In the rows, zero is written as 128.
Known rows, with every step that occurs
vuviv, zibugu: [112 154 103 131 138 137 137 149 106 132 109 116 110 136 148 113 114 112
 117 147 109 135 171 137 119 135 134 135 158 141 119 141 103 115 129 148]
misu, dunup, sageg: [101 161 106 123 114 151  96 148 110 120 126 106  90 151 138 131  91 137
  98 121  84 146 141 126 107 139 127 145 131 131 131 155  53 125 138 138]
todomu, zibugu, gasob, dunup, sageg, mifuf: [125 147 114 108 137 148 112 167  83 137 129 112 109 149 160 135 112 115
 136 116 101 139 147 173 141 142 123 135 157 139 135 146  55 122 134 210]
gasob, dunup: [112 134  94 114 124 125 130 158  94 119 120 123  87 137 136 127 121 132
 109 128  74 148 143 124 134 120 134 131 133 127 146 149 101 113 117 128]
mifuf, sageg: [100 166  95 105  99 136 135 131 116 116 119 117 113 130 132 138 124 126
 115 112 100 130 114 139 141 113 131 140 144 132 116 138  56 132 135 124]
fabopa, zibugu, gasob, dunup, sageg, mifuf: [114 170 100 125 133 139 127 159 100 154 101 115 102 143 151 118 116 131
 109 122  72 139 140 141 143 132 134 118 150 143 137 157  69 139 154 238]
sageg, mifuf, misu, dunup, gasob, salid: [ 83 151 131 108 101 131 122 164 112 132 127 115  84 157 117  99 127 121
  88 134  74 153 119 133  83 161 122 141 139 151 116 126  37 112 128 128]
salid, gasob, dunup: [112 133  98  91 129 135 124 165  99 116 122 115  90 138 135 124 114 119
 109 126  76 136 137 114 127 109 132 133 114 118 134 152  93  89 110 111]
zibugu, fige: [112 148  94 107 130 135 148 149 128 129 109 106  99 128 113 147 139 102
 113 130 107 104 110 152 132 130 145 153 126 134 133 133  85 122 123 111]
mifuf, misu, dunup: [101 142 109 113  85 148 116 147 118 106 131 134  92 170 101 135 125 130
  99 131  80 149 119 129 105 130 136 134 134 163 129 155  67 120 139 116]
salid, gasob, zibugu, subutok: [122 140 154  91 138 155 116 137  99 141 136 120 113 151 136 113 123 101
 134 146 114 136 131 138 129 111 136 142 121 120 143 134 105 112 109 145]
fizepug, sageg, mifuf, misu, dunup, gasob, zibugu: [ 95 194 140 131 106 149 106 178 124 141 108 113  98 176  96 126 100 135
 100 131  79 150 133 141  71 148 140 128 130 138 138 115  42 136 127 142]
fabopa, zibugu, gasob, salid: [128 129  84  87 132 138 147 133 107 150 104 118 107 126 144 100 124 116
 117 136  83 114 129 141 121 122 126 151 147 150 146 151  97 145 141 217]
salid, gasob, zibugu: [124 132 136  92 135 148 120 154 106 131 124 120 116 130 140 127 103 104
 137 140 110 111 131 124 118 118 134 135 119 115 142 134  93 107 111 137]
mifuf, sageg, dunup, gasob: [102 175 103 104  96 140 125 155 120 107 123  90 120 132 136 124 105 153
  95  99 120 133 118 136 107 106 140 150 132 165  91 143  47 124 121 126]
misu, dunup, gasob: [104 135 105 103 118 147 125 168  96 121 128 121  95 149 125 128  99 141
  89 132  84 134 139 132  83 127 129 160 139 155 127 137  74 130 101 135]
fizepug, sageg, dunup: [117 174  96 125 118 144 115 156 140 117 102  86 113 143 127 125  92 145
  96 116 100 136 144 127  86 131 154 126 108 122 126 146  80 121 137  95]
salid, gasob: [114 128 104  86 125 143 128 146 115 126 121 115 113 131 142 127 114 100
 118 127  98 115 127 122 118 116 131 136 120 126 119 143  88 100 114 100]
fige, zibugu, vuviv: [123 136  82 137 126 151 144 141  92 140 134 114 134 138 148 136 110 107
 129 146  97 117 138 139 134 131 112 134 150 102 133 151  95 151 114 131]
sageg, mifuf: [ 99 144 126 124 126 131 141 147 108 145 114 124 115 126 151 128 127 106
 115 140  96 131 130 137 124 164 134 114 141 109 119 122  71 118 135 119]
fizepug, sageg, mifuf, misu: [ 97 187 111 132  98 134 119 149 142 143  99 112 107 161 111 128 127 108
 105 119  80 144 127 140 102 150 143 112 128 127 121 125  53 127 145  98]
fige, zibugu: [113 135  85 107 132 142 142 146 102 141 126 118 123 132 148 125  98  96
 123 137  96 121 138 118 135 135 125 127 145 102 121 142 100 138 113 132]
laku, zibugu, gasob: [111 118  98 100 141 149 154 146  88 142 106 126 151 125 129 122 109 105
 119 125 108 128 146 148 127 123 128 124 138 165 152 135  90 128 109 178]
gelofe, dunup, gasob, salid: [110 133  87  90 116 114 129 159 103 115 114 115  98 118 155  86 122 130
  83 140 106 130 106 133  93 125 112 170 143 151  96 160  85 115 102 119]
misu, mifuf, sageg, dunup, gasob, zibugu, vuviv: [ 97 182 139 147  99 159 129 161  98 105 130 102 127 141 140 141 103 165
 122 131 116 132 115 154 120 131 141 148 133 130 145 135  12 140 113 160]
fabopa, zibugu: [123 137  92 111 117 131 136 137 120 140 103 126 117 140 152 127 114 118
 114 136  95 114 128 112 126 126 135 133 148 131 130 148 116 156 133 181]
misu, mifuf, sageg, dunup: [ 80 178 118 127  98 146 134 146 118  92 122 106 116 135 142 140 107 150
 110 120 102 145 110 133 135 145 154 128 124 110 131 141  15 116 138 122]
gelofe, mifuf, misu, dunup, gasob, zibugu: [119 153 111 112  97 129  92 166  92 106 128 141 100 166 116 141 117 137
 114 141 121 124 114 145  90 148 121 157 148 150 138 137  82 141 107 149]
fizepug, sageg: [113 167  85 115 120 139 121 143 131 136 100 107 107 145 124 132 106 119
 110 119  83 127 143 134 100 125 141 135 125 117 136 132  83 135 129 102]
gelofe, dunup, sageg: [110 165  90 125 105 126 102 144 118 110 109 115 108 131 165 118 113 130
  96 126 115 135 110 130 126 131 123 141 140 139  90 179  70 120 139 121]
mifuf, sageg, dunup, gasob, zibugu, laku: [ 98 179 129 104  95 144 118 157 113 116 117 102 112 124 151 135  98 144
 112 107 156 121 119 160 103  99 150 154 125 159 101 144  54 128 127 160]
gasob, dunup, sageg, mifuf: [ 95 173 112 135 125 124 105 163 101 139 115 103  86 140 155 119 112 123
 106 115  77 158 144 127 138 148 128 119 134 114 129 142  54 111 138 145]

Rows
[ 87 181 143 122 104 150 126 166 106 105 125 106 120 139 141 133  94 154
 117 119 116 135 116 138 119 136 152 142 130 131 137 127  15 128 113 163]
misu, mifuf, sageg, dunup, gasob, zibugu
[ 80 177 116 117  96 145 132 160 113 100 122 101 117 136 143 133 103 152
 102 111 108 139 111 136 118 135 152 144 128 137 117 133  11 124 114 132]
misu, mifuf, sageg, dunup, gasob
[116 138 109 105 115 141 126 168 118 120 123  94 119 131 148 115 100 141
  93 115 122 124 138 129  85 123 145 145 124 170 101 144  84 118 103 120]
sageg, dunup, gasob
[ 98 155 102 124 127 137 136 141 107 138  99 125  98 126 170 124 117  97
 119 147 142 125 164 165 114 127 142 145 147 143 110 149 106 109 142 152]
vuviv, zibugu, laku
[133 136 127 128 121 150 129 157  87 148 127 119 124 138 144 132 117 127
 134 141 115 106 140 158 102 112 121 163 148 159 145 127  92 155  88 165]
dunup, gasob, zibugu, vuviv
[ 95 174 119 113 107 134  94 167 118 128 121 101  87 158 135 114 121 108
 106 106  75 153 126 117 131 128 129 119 119 134 110 154  42  85 137 122]
salid, gasob, dunup, sageg, mifuf, misu
[114 142 136 106 115 146 118 170 107 130 117 107 112 124 163 126  93 133
 112 123 160 112 135 154  82 114 153 151 114 163 115 144  91 121 112 156]
sageg, dunup, gasob, zibugu, laku
[122 136 129 100 125 141 127 164  95 148 121 120 117 133 145 125 105 118
 126 131 114 108 138 138 102 115 132 156 145 160 133 120  94 142  86 166]
dunup, gasob, zibugu
[107 162  93 124 119 128 100 156 103 127 118 102  84 142 150 121 108 130
 109 108  76 150 146 122 137 121 129 136 131 133 135 156  71 116 127 144]
gasob, dunup, sageg
[122 147 132  92 143 147 131 163 119 131 117 107 105 129 115 141 117  96
 135 140 116  97 113 141 127 118 142 147 110 116 147 132  86 104 111 132]
salid, gasob, zibugu, fige
[114 133 107  92 121 130 122 163 113 122 123  79 104 119 150  86 102 138
  90 119 113 129 135 126  76 128 132 161 120 158 110 142  77 109 105 122]
sageg, dunup, gasob, salid
[102 174 106 113  96 141 127 140 126  97 125  97 117 130 135 132 110 152
 103 109 117 140 118 133 127 118 143 131 128 138 106 150  51 118 145 115]
mifuf, sageg, dunup
[ 87 156 133 119  95 141 124 167 113 132 127 128  98 164 115 124 127 124
  90 131  82 149 120 136  91 153 132 127 141 162 107 129  43 120 126 126]
sageg, mifuf, misu, dunup, gasob
[ 97 170 100  92 102 131 124 151 120 109 124  79 104 121 137  98 106 151
  92 102 114 139 117 132  98 112 128 162 129 154 100 140  41 119 120 126]
mifuf, sageg, dunup, gasob, salid
[122 151 131 115 138 140 138 157 116 136 114 114 106 130 112 148 126 106
 138 144 119 101 117 153 134 130 146 150 125 123 160 125  92 131 119 153]
gasob, zibugu, fige
[108 122  94 106 144 141 151 162  74 134 106 129 132 132 123 119 110 122
 110 124  88 149 153 142 136 116 129 119 134 159 167 142  93 117 106 189]
laku, zibugu, gasob, dunup
[ 88 191 115 127  99 143 112 172 131 138 107 108  95 175  96 125 109 132
  85 120  70 154 131 138  69 148 138 129 130 145 118 123  37 129 129 113]
fizepug, sageg, mifuf, misu, dunup, gasob
[ 98 167 108 123  80 150  90 145 127 113 129 114  89 173 114 131 114 127
 100 110  85 152 123 127 108 131 131 139 133 169 119 159  42 123 148 130]
mifuf, misu, dunup, sageg
[ 90 160 115 127 123 140 123 165  92 147 107 116 127 153 122 110 118 111
 107 105  88 166 142 143 139 135 126 104 137 175 143 143  46 113 131 197]
laku, zibugu, gasob, dunup, sageg, mifuf, misu
[103 188 111 146 155 143 128 171  87 149 108 108  96 139 147 103 115 123
 113 131  88 160 183 166 136 141 131 119 160 156 125 149  57 100 149 203]
vuviv, zibugu, gasob, dunup, sageg, mifuf
[ 99 139 101 111 139 132 152 156 114 133  98 106 135 128 113 136 116  93
 108 129 119 117 121 133 132 134 133 139 124 134 151 124  93 125 103 139]
laku, zibugu, fige
[ 95 153 128 125  96 131 132 145 124 137 118 131 113 148 129 129 145 100
 112 129  94 139 115 138 124 156 138 110 143 144 108 129  59 116 144 112]
sageg, mifuf, misu
[ 89 171 127 137 122 145 100 156 109 130 122 106  91 149 144 127  94 134
  95 129  81 154 137 129 108 168 127 127 136 112 125 141  35 117 150 140]
misu, dunup, sageg, mifuf
[ 99 176 110 139 112 123 107 152 117 121 107 117 113 128 171 113 117 125
  92 134 112 142 106 134 127 159 123 122 144 118  83 167  50 112 150 122]
gelofe, dunup, sageg, mifuf
[ 88 156 136 130  96 140 126 156 117 123 126 135  96 164 114 133 130 123
  98 139  79 157 117 133 107 164 136 113 138 136 120 137  47 113 150 117]
sageg, mifuf, misu, dunup
[ 75 173 115 106 102 136 130 156 113 102 123  88 103 126 144 106 105 148
 100 115  99 141 110 134 110 140 139 156 124 125 125 132   4 116 116 133]
misu, mifuf, sageg, dunup, gasob, salid
[117 135  73 101 145 152 151 164  78 141 128 123 111 135 131 123 105 112
 121 131  73 137 149 143 148 118 128 123 144 129 144 156  91 126 116 177]
fige, zibugu, gasob, dunup
